Known rows, with every way that one mark hangs from another:
{G {S A {D E}} Z}: [  1.0  28.7   4.6  24.7 -33.7 -24.2   9.8 -13.4   9.6 -13.5  19.2  17.2
   0.4   6.4  -4.2 -21.4  18.2  -9.4  -9.1 -28.4   1.1 -50.3 -31.8  13.5
 -37.0]
{C {T {E {D {S A G}}} U}}: [ 13.4   1.7  -1.7   9.3 -53.2 -25.2  23.8 -28.2  28.5 -26.5   4.2  27.1
  15.3   2.8 -23.7 -22.6  -4.7 -40.1  -5.6  -8.0  -2.8 -41.7 -44.3  28.9
 -22.6]
{T C {E D} U}: [ 28.4   9.2  -2.3  32.1 -32.7 -10.6  20.9 -20.2  -5.4 -29.3   8.9  39.4
  45.0   2.7 -20.8 -29.9 -31.2 -37.5 -22.5 -24.5  12.7 -48.1 -17.0  38.2
  -8.3]
{R {E {T C}}}: [ 22.8  -2.5 -15.5  29.1 -24.3  -6.2  20.1 -31.5   8.4 -33.9   0.4  25.0
  30.7  10.4 -17.7 -27.5 -13.4 -27.0 -13.3   6.1  22.8 -19.7 -24.7  43.1
  -9.0]
{G {S {D E}}}: [  7.5  20.4   8.1  24.5 -23.6 -27.9  16.8 -23.5   7.8 -22.1  16.6  22.8
   2.2  15.4 -20.2 -17.5   8.5   0.5  -9.0 -16.3   8.4 -64.2 -28.2  27.0
 -27.9]
{C {T {E D}}}: [ 37.6  18.5  13.7  22.3 -19.7 -20.9   8.0  -4.8   7.8 -24.6   6.6  29.6
  32.2   6.8 -27.8 -20.8 -28.5 -38.3 -27.0  17.4   5.1 -77.7 -41.9  41.3
  -5.9]
{V J}: [ 31.4   8.4 -12.3  21.5 -29.1 -39.6  15.5 -21.5  16.3 -24.0  10.9  33.0
  20.8  -3.2 -10.5 -39.4 -19.9 -42.2 -21.8  -0.2  -0.7 -37.1 -20.6  25.2
 -23.1]
{T C E}: [ 32.0   9.0  -0.6  29.7 -29.3   0.6  22.3  -8.1  -0.6 -23.2   8.0  33.8
  39.4   1.5 -25.8 -28.3  -9.8 -31.1 -17.7 -18.1   7.1 -51.9 -19.5  31.6
  -2.4]
{E {D {S A {G Z}}}}: [  6.3  -3.2  -7.4  -0.9 -29.9 -27.0  22.7 -24.2  24.3 -24.7  14.6  24.0
  26.7  -9.7  -4.4 -23.1   1.3 -36.0 -17.2 -50.4   3.5 -49.5 -23.2   9.6
 -22.8]
{A {S {D {E {T U}}} {G Z}}}: [-23.4  36.8  -5.1  32.4 -28.3 -19.4   1.1 -22.4   4.1 -25.5  17.1  33.1
  10.5 -16.8  -3.6 -26.1  22.5 -39.3   8.0 -18.6  14.6 -26.4 -22.3  10.9
 -37.4]
{C {T E {U H}}}: [ 37.8  34.9  -7.4  31.0 -43.2 -12.4  16.7  -6.3  10.2 -44.0  -1.8  27.5
  22.6   4.5 -34.3 -47.3 -20.7 -46.2  -6.7  28.7  -9.5 -46.6 -44.7  34.5
   3.6]
{X Z}: [ 22.0  12.1  -9.0  31.1 -18.8 -28.1   6.9 -24.0   9.9 -30.5  10.4  21.7
  40.8   2.6 -15.5 -29.5 -21.5 -38.1 -27.8   1.9  24.5 -58.1 -31.1  33.8
  -1.4]
{T C {E {D {S A G}}} U}: [  9.6 -12.8  -7.1  15.6 -54.7 -10.3  34.9 -31.7  15.8 -25.6   9.2  31.6
  29.6   1.9 -16.8 -21.9  -6.3 -25.9  -6.1 -48.1   8.1 -29.2 -19.9  24.4
 -16.9]
{H U}: [ 37.3 -12.0 -13.2   9.8 -29.1 -27.2  22.7 -23.5   4.4 -40.5  10.1  22.2
  42.0  -9.3 -23.2 -39.0 -14.3 -28.9 -16.3   5.6  10.4 -54.6 -26.9  23.6
 -22.3]
{A {S D {G Z}}}: [ -2.5  30.5   8.3  21.0 -29.3 -15.9   4.3   6.9  15.6 -17.5  21.0  50.8
  23.3 -27.4  -0.6 -27.5  21.5 -27.3  -5.3 -33.0 -17.8 -75.7 -11.7   1.8
 -22.0]
{T C {U H}}: [ 30.7  19.5 -23.1  31.4 -37.8  -5.9  35.4 -29.4   2.3 -46.4   5.9  30.3
  29.2   7.4 -22.2 -47.7 -22.2 -20.7  -7.5 -23.6   8.9 -38.1  -9.6  26.1
 -16.1]
{D E S}: [  7.9   4.7 -11.2  11.5 -20.2 -24.0  33.6 -36.5   1.6 -32.3  10.5  17.6
  15.9  15.9 -21.8 -20.8   6.3 -38.9 -17.8  -8.0  27.4 -47.2 -31.5  27.4
 -29.1]
{V J {T C E}}: [ 39.3  -6.5  -9.6  32.6 -33.1 -21.5  15.8 -15.8   6.6 -27.9   5.7  37.1
  31.2  12.6 -18.1 -48.2 -20.1 -55.2 -16.3  13.4  -1.2   4.5 -14.7  31.6
 -20.7]
{R {E {D {S A}}}}: [ 17.1 -13.6  -6.8   1.1 -39.9 -26.7  29.1 -25.5  17.1 -31.2   3.4  21.7
  24.5  13.6  -2.0 -18.3 -17.6 -26.6 -28.2   4.1  13.7 -46.1 -43.1  37.0
  -5.6]
{V J {T E U}}: [ 30.8   3.8 -18.7  23.4 -41.1 -41.2   7.4 -22.8   9.1 -34.6  -0.2  36.9
  27.5  -0.1 -15.7 -60.9 -21.8 -77.7 -16.7  32.7  -4.7  19.6 -31.3  33.4
 -14.9]
{D E {S A {G Z}}}: [ -1.9   5.0 -15.5   7.7 -30.2 -23.2  26.7 -38.7  14.0 -17.6  14.0  12.9
  13.2  -6.9  -9.4 -25.1  19.8 -45.5  -1.9 -49.3  13.0 -44.9 -28.9   7.7
 -41.6]
{S A {D {E T}}}: [-13.4  20.5  -4.0  17.2 -27.8 -12.3  18.3 -35.9   5.9 -19.6   9.7   3.7
   0.5  12.1 -11.0 -15.5   6.8   5.5  -8.4   4.1  43.9 -15.5 -45.1  26.5
 -33.3]
{V J {T C {E D} U}}: [ 35.1  -5.8 -10.8  34.6 -36.8 -33.8  14.5 -28.6   1.9 -33.2   6.7  41.6
  36.5  13.1 -12.9 -49.0 -41.1 -60.0 -21.0   8.9   4.5   9.5 -12.2  38.2
 -26.4]
{V J {T C {E {D {S G}}}}}: [ 24.2 -27.1  -2.4  21.0 -33.6 -30.9  24.1 -27.5  18.9 -32.7  10.6  38.9
  29.6  15.0 -19.3 -33.9 -16.4 -49.0  -9.6 -11.9  -4.3   1.9  -7.7  26.6
 -20.1]
{S A {D E} {G Z}}: [-12.7  26.9  -2.2  17.0 -27.2 -20.0  12.8 -36.1  10.8  -0.9  18.9  20.0
  10.0 -18.4  -4.7 -26.5  12.4 -14.7   2.9 -50.5   7.4 -61.1 -27.4   7.1
 -45.7]
{A {S {D {E {T C}}} {G Z}}}: [-15.9  26.2   4.8  42.3 -19.8   0.7   9.9 -13.8   1.1 -18.7  22.7  33.2
  14.8  -4.6  -5.8 -13.7  25.8 -16.4   8.2 -37.3  17.4 -39.7  -4.9   9.1
 -43.4]
{G {S A D} Z}: [  7.9  24.7   4.7  17.6 -41.1 -22.3   8.9   0.8  23.9 -20.8  15.8  28.8
   8.1  -1.6  -3.5 -26.9  19.0  -7.4 -15.2 -22.9 -16.8 -41.6 -28.3  10.4
 -21.4]

Rows:
[ 22.1  -0.7  -5.2  25.4 -10.9  -8.3  22.7 -30.1   4.7 -36.5  10.5  20.9
  34.5  15.7 -19.1 -16.4 -26.1 -12.8 -25.6 -16.9  39.4 -29.5 -14.5  36.9
 -18.5]	{E D {T C}}
[ 36.3  16.0  -4.3  34.8 -37.6  -3.5  25.0 -11.4  -5.5 -44.4   6.8  32.0
  43.1   9.4 -23.4 -37.7 -39.6 -27.2 -15.0 -17.2   7.1 -46.9 -19.0  35.1
  12.3]	{T C {E D} {U H}}
[  3.4   9.0 -27.2  32.5 -35.5  -3.1  43.2 -46.2   0.0 -61.9   4.0   9.5
  10.6  32.5 -29.0 -30.2   0.1 -25.5   1.7  -1.9  39.6  14.4 -21.8  29.1
 -24.1]	{D {E {T C {U H}}} S}
[ 40.6  29.7   1.7  29.2 -35.4 -18.6  14.0  -8.1   6.8 -45.2   1.8  26.8
  29.4   9.7 -29.9 -38.4 -40.4 -40.8 -15.4  24.0  -3.6 -59.9 -43.6  40.0
   6.0]	{C {T {E D} {U H}}}
[ -1.9 -17.9 -21.4  11.7 -43.8 -13.8  37.7 -52.8  24.5 -38.0   7.8  18.6
  17.9  11.0 -14.4 -19.1  -1.9 -13.2  -5.3 -40.7  32.1   6.6 -15.9  24.7
 -34.7]	{E {D {S A G}} {T C U}}
[-12.4  31.0  -9.4  30.1 -41.1 -24.9   5.1 -28.1  12.0 -29.3  11.5  11.5
  -3.9   8.5  -6.2 -26.6  21.4 -18.2  -2.4  -8.0  15.3   7.7 -38.2  19.3
 -36.8]	{G {S A {D {E {T U}}}} Z}
[ 10.0 -15.3  -6.8  -5.9 -33.8 -27.5  33.2 -36.1  25.2 -24.8  11.6  19.5
  21.1   0.9 -10.9 -17.2  -5.4 -15.2 -16.7 -43.0  15.6 -54.5 -27.3  18.7
 -19.3]	{E {D {S A G}}}
[ 19.0  -0.9  -5.9  24.5 -46.4  -7.0  35.6 -23.6  10.7 -48.9   7.7  34.0
  35.4   6.8 -29.2 -31.3 -17.2 -27.6   0.9 -37.9  -3.4 -36.3 -13.7  25.4
   8.8]	{T C {E {D {S G}}} {U H}}
[ 10.6  31.1   7.3  23.1 -27.5 -25.4   4.8   1.3  19.4 -29.0  16.2  39.5
  15.6  -3.7 -13.0 -29.5  14.6 -17.5 -15.5 -17.0 -21.2 -48.6 -20.8  14.9
 -16.7]	{G {S D} Z}
[-19.4  24.0  -4.9  27.7 -32.4 -18.8  12.1 -32.5   6.5 -25.2  14.7  28.7
   4.6  -6.4 -10.2 -19.6  16.8 -18.6   8.1  -9.5  26.4 -30.7 -25.9  19.8
 -33.5]	{A {S {D {E {T U}}} G}}
[ -8.1   0.5 -21.2   5.1 -37.2 -27.2  18.5 -39.4  26.1 -39.8   7.9  18.6
  22.0  -7.1  -6.5 -27.4   3.3 -45.0 -10.8 -29.7  17.4   9.6 -29.6  15.5
 -23.3]	{E {D {S A {G Z}}} {T U}}
[ -7.4  30.6 -14.1  41.2 -32.6  -0.3  28.6 -42.7  -3.4 -45.9   8.5  16.8
   7.0  21.5 -25.2 -31.4  -8.2   5.2   6.7  -2.5  33.8  -1.9 -20.4  28.7
 -30.4]	{S {D {E {T C {U H}}}}}
[ -6.3  26.2  -2.2   9.8 -34.7 -17.7  11.1 -20.5  24.1  -8.0  15.4  32.1
  16.8 -26.6  -4.0 -32.2  12.4 -11.4  -2.6 -45.6  -8.9 -54.0 -24.0   3.5
 -32.5]	{S A D {G Z}}
[  6.5  -6.6 -19.9  20.9 -35.8 -10.4  38.7 -44.7  20.1 -61.1   6.7  22.1
  24.2  15.8 -26.5 -28.0 -14.2 -14.8   0.9 -29.8  22.0  -0.4 -10.1  25.4
  -7.9]	{E {D {S G}} {T C {U H}}}
[ 15.2  10.4   7.8  11.5 -37.7 -19.6  12.5  -6.1  28.0 -20.9   9.4  26.4
  22.4  -4.6 -17.6 -18.8   3.4 -48.8 -10.7 -16.2 -13.1 -52.2 -41.1  17.5
 -16.8]	{C {T {E {D {S A {G Z}}}}}}
[ 42.7   0.7 -12.9  38.1 -41.2 -26.4  18.5 -19.4   1.2 -48.4   4.5  34.0
  35.2  21.0 -16.0 -56.3 -49.4 -49.7 -13.8  15.0  -0.1   8.4 -14.0  35.2
  -4.9]	{V J {T C {E D} {U H}}}
[ 28.4  20.0   0.1  22.4 -45.1 -19.6  24.9  -7.1  14.5 -58.1   0.7  29.2
  22.4  21.6 -32.8 -31.3 -22.1 -42.8 -14.4  32.6  -5.0 -38.4 -45.3  35.9
   6.1]	{C {T {E {D S}} {U H}}}
[  8.4  12.5 -24.8  36.5 -22.4  -9.2  27.8 -54.8  -7.4 -33.2   7.5  14.9
  19.8  15.0 -23.4 -28.7  -9.1 -33.1  -6.7 -14.2  48.0  -7.7 -18.5  37.1
 -44.0]	{D {E {T C U}}}
[  7.7  -4.4  -6.3   5.3 -16.1 -22.7  24.2 -25.0  14.9 -51.7   6.7  18.4
  25.4  19.2 -19.8 -14.0  -7.7 -26.9 -29.8   9.6  34.7 -10.5 -32.9  33.3
  -4.7]	{E {D S} T}
[ 30.5  13.1  -7.8  17.0 -35.3 -24.4  11.0  -3.4  19.8 -24.9  11.4  19.5
  19.3  -1.6  -5.5 -32.3   8.9 -34.3 -20.6 -29.4  -7.9 -45.9 -28.1  14.5
 -15.2]	{G {S A} Z}
[ -7.0  26.6   1.2  26.5 -29.3 -19.9   4.7 -16.5  13.2 -23.6  14.1   6.4
  -2.9  12.2  -7.1 -16.7  23.1  -7.3  -6.5  -8.4  17.4  -8.8 -39.1  18.8
 -28.1]	{G {S A {D {E T}}} Z}
[  6.0  17.0 -23.3  23.9 -18.6 -23.6  18.0 -51.5  -3.3 -35.9   4.6  10.5
  17.0   7.8 -21.7 -32.2  -9.6 -43.8 -11.3   3.7  46.8 -12.3 -36.4  37.6
 -29.3]	{D {E {T U}}}
[ 21.6  -5.8   7.3  20.3 -30.3  -5.4  30.6  -7.9   3.5 -36.4  10.6  36.1
  39.3  17.5 -24.4 -13.7 -10.7 -27.6 -25.2 -16.2  11.5 -41.9 -18.9  32.5
  -1.6]	{T C {E {D S}}}
[-21.7  25.9  -6.0  17.6 -22.7 -16.6   7.5 -38.5  14.1 -11.6  14.7   9.4
   5.9 -12.2  -7.8 -22.0  17.3 -12.1   6.1 -30.9  23.8 -20.8 -34.4  11.6
 -38.8]	{S A {D {E T}} {G Z}}
[-11.4 -10.1 -29.6  20.7 -43.8  -9.8  41.5 -66.4  14.4 -31.0   7.5   7.3
   4.1  14.7 -20.0 -20.5  16.8 -22.5   9.6 -40.9  41.8  10.4 -22.0  22.4
 -52.2]	{D {E {T C U}} {S A G}}
[ 11.8  12.8   4.9  12.8 -45.3 -21.5  19.2 -10.1  25.1 -21.4  12.8  24.0
   1.6   7.8  -9.9 -21.5  13.1  14.4 -14.5 -15.1  -4.2 -47.4 -32.1  19.4
 -19.5]	{G {S A D}}
[  3.3   1.8 -15.9   1.6 -37.7 -21.1  25.0 -23.9  27.4 -23.9  11.0  24.4
  20.4 -14.9  -8.5 -31.6  21.0 -42.2  -8.4 -43.2  -3.3 -36.1 -24.9   4.1
 -25.2]	{D {S A {G Z}}}
[ 14.4   8.4 -24.9  30.0 -28.6  -9.1  25.7 -40.9   6.2 -40.7   4.0  26.4
  26.6   6.9 -22.8 -35.2  -7.7 -29.0 -12.9 -11.2  31.3   1.6 -15.6  33.3
 -27.5]	{E {T C U}}
[  1.0   4.5 -30.1  27.8 -48.9   0.4  46.7 -45.9   4.7 -54.4   3.1  -1.2
   3.4  34.1 -19.9 -27.5   3.6 -16.0   1.3  -6.2  44.3  22.5 -30.1  25.4
 -29.3]	{D {E {T C {U H}}} {S A}}
[  6.5  -0.1 -14.2   6.1 -34.2 -19.0  37.7 -37.3   6.2 -24.8   9.4   6.8
   8.1  17.4 -12.8 -18.9   9.1 -27.5 -15.9 -14.7  32.7 -39.8 -39.4  23.4
 -34.6]	{D E {S A}}
[ -8.0  19.0   6.0  40.0 -24.5   4.0  20.6 -12.3  -5.8 -26.2  18.0  27.6
   9.1  19.7  -9.6  -6.7  15.3   1.3  -6.2  -2.7  37.8 -35.8 -15.5  24.1
 -37.8]	{A {S {D {E {T C}}}}}
[  9.9  -3.9 -22.5  18.8 -48.9  -3.7  42.9 -31.7  14.5 -60.9   3.8  10.7
  17.8  31.4 -14.5 -25.7 -15.7  -6.1 -12.8  -6.3  33.4  19.5 -24.5  26.6
 -11.7]	{E {D {S A}} {T C {U H}}}
[-18.1  18.9  -5.1  40.7 -35.7  -4.2  20.8 -34.9   2.3 -23.1  17.0  34.1
   8.1   1.8 -11.8 -16.9  17.2  -6.9  12.3 -29.0  28.3 -28.2  -8.7  20.0
 -47.4]	{A {S {D {E {T C U}}} G}}
[  1.5  -9.7 -20.5  16.5 -44.8 -11.8  37.7 -41.4  15.6 -46.3   5.5  18.1
  19.6  25.2 -11.9 -17.8  -6.7 -16.5 -20.1 -13.1  40.0  18.8 -23.3  29.8
 -31.7]	{E {D {S A}} {T C U}}
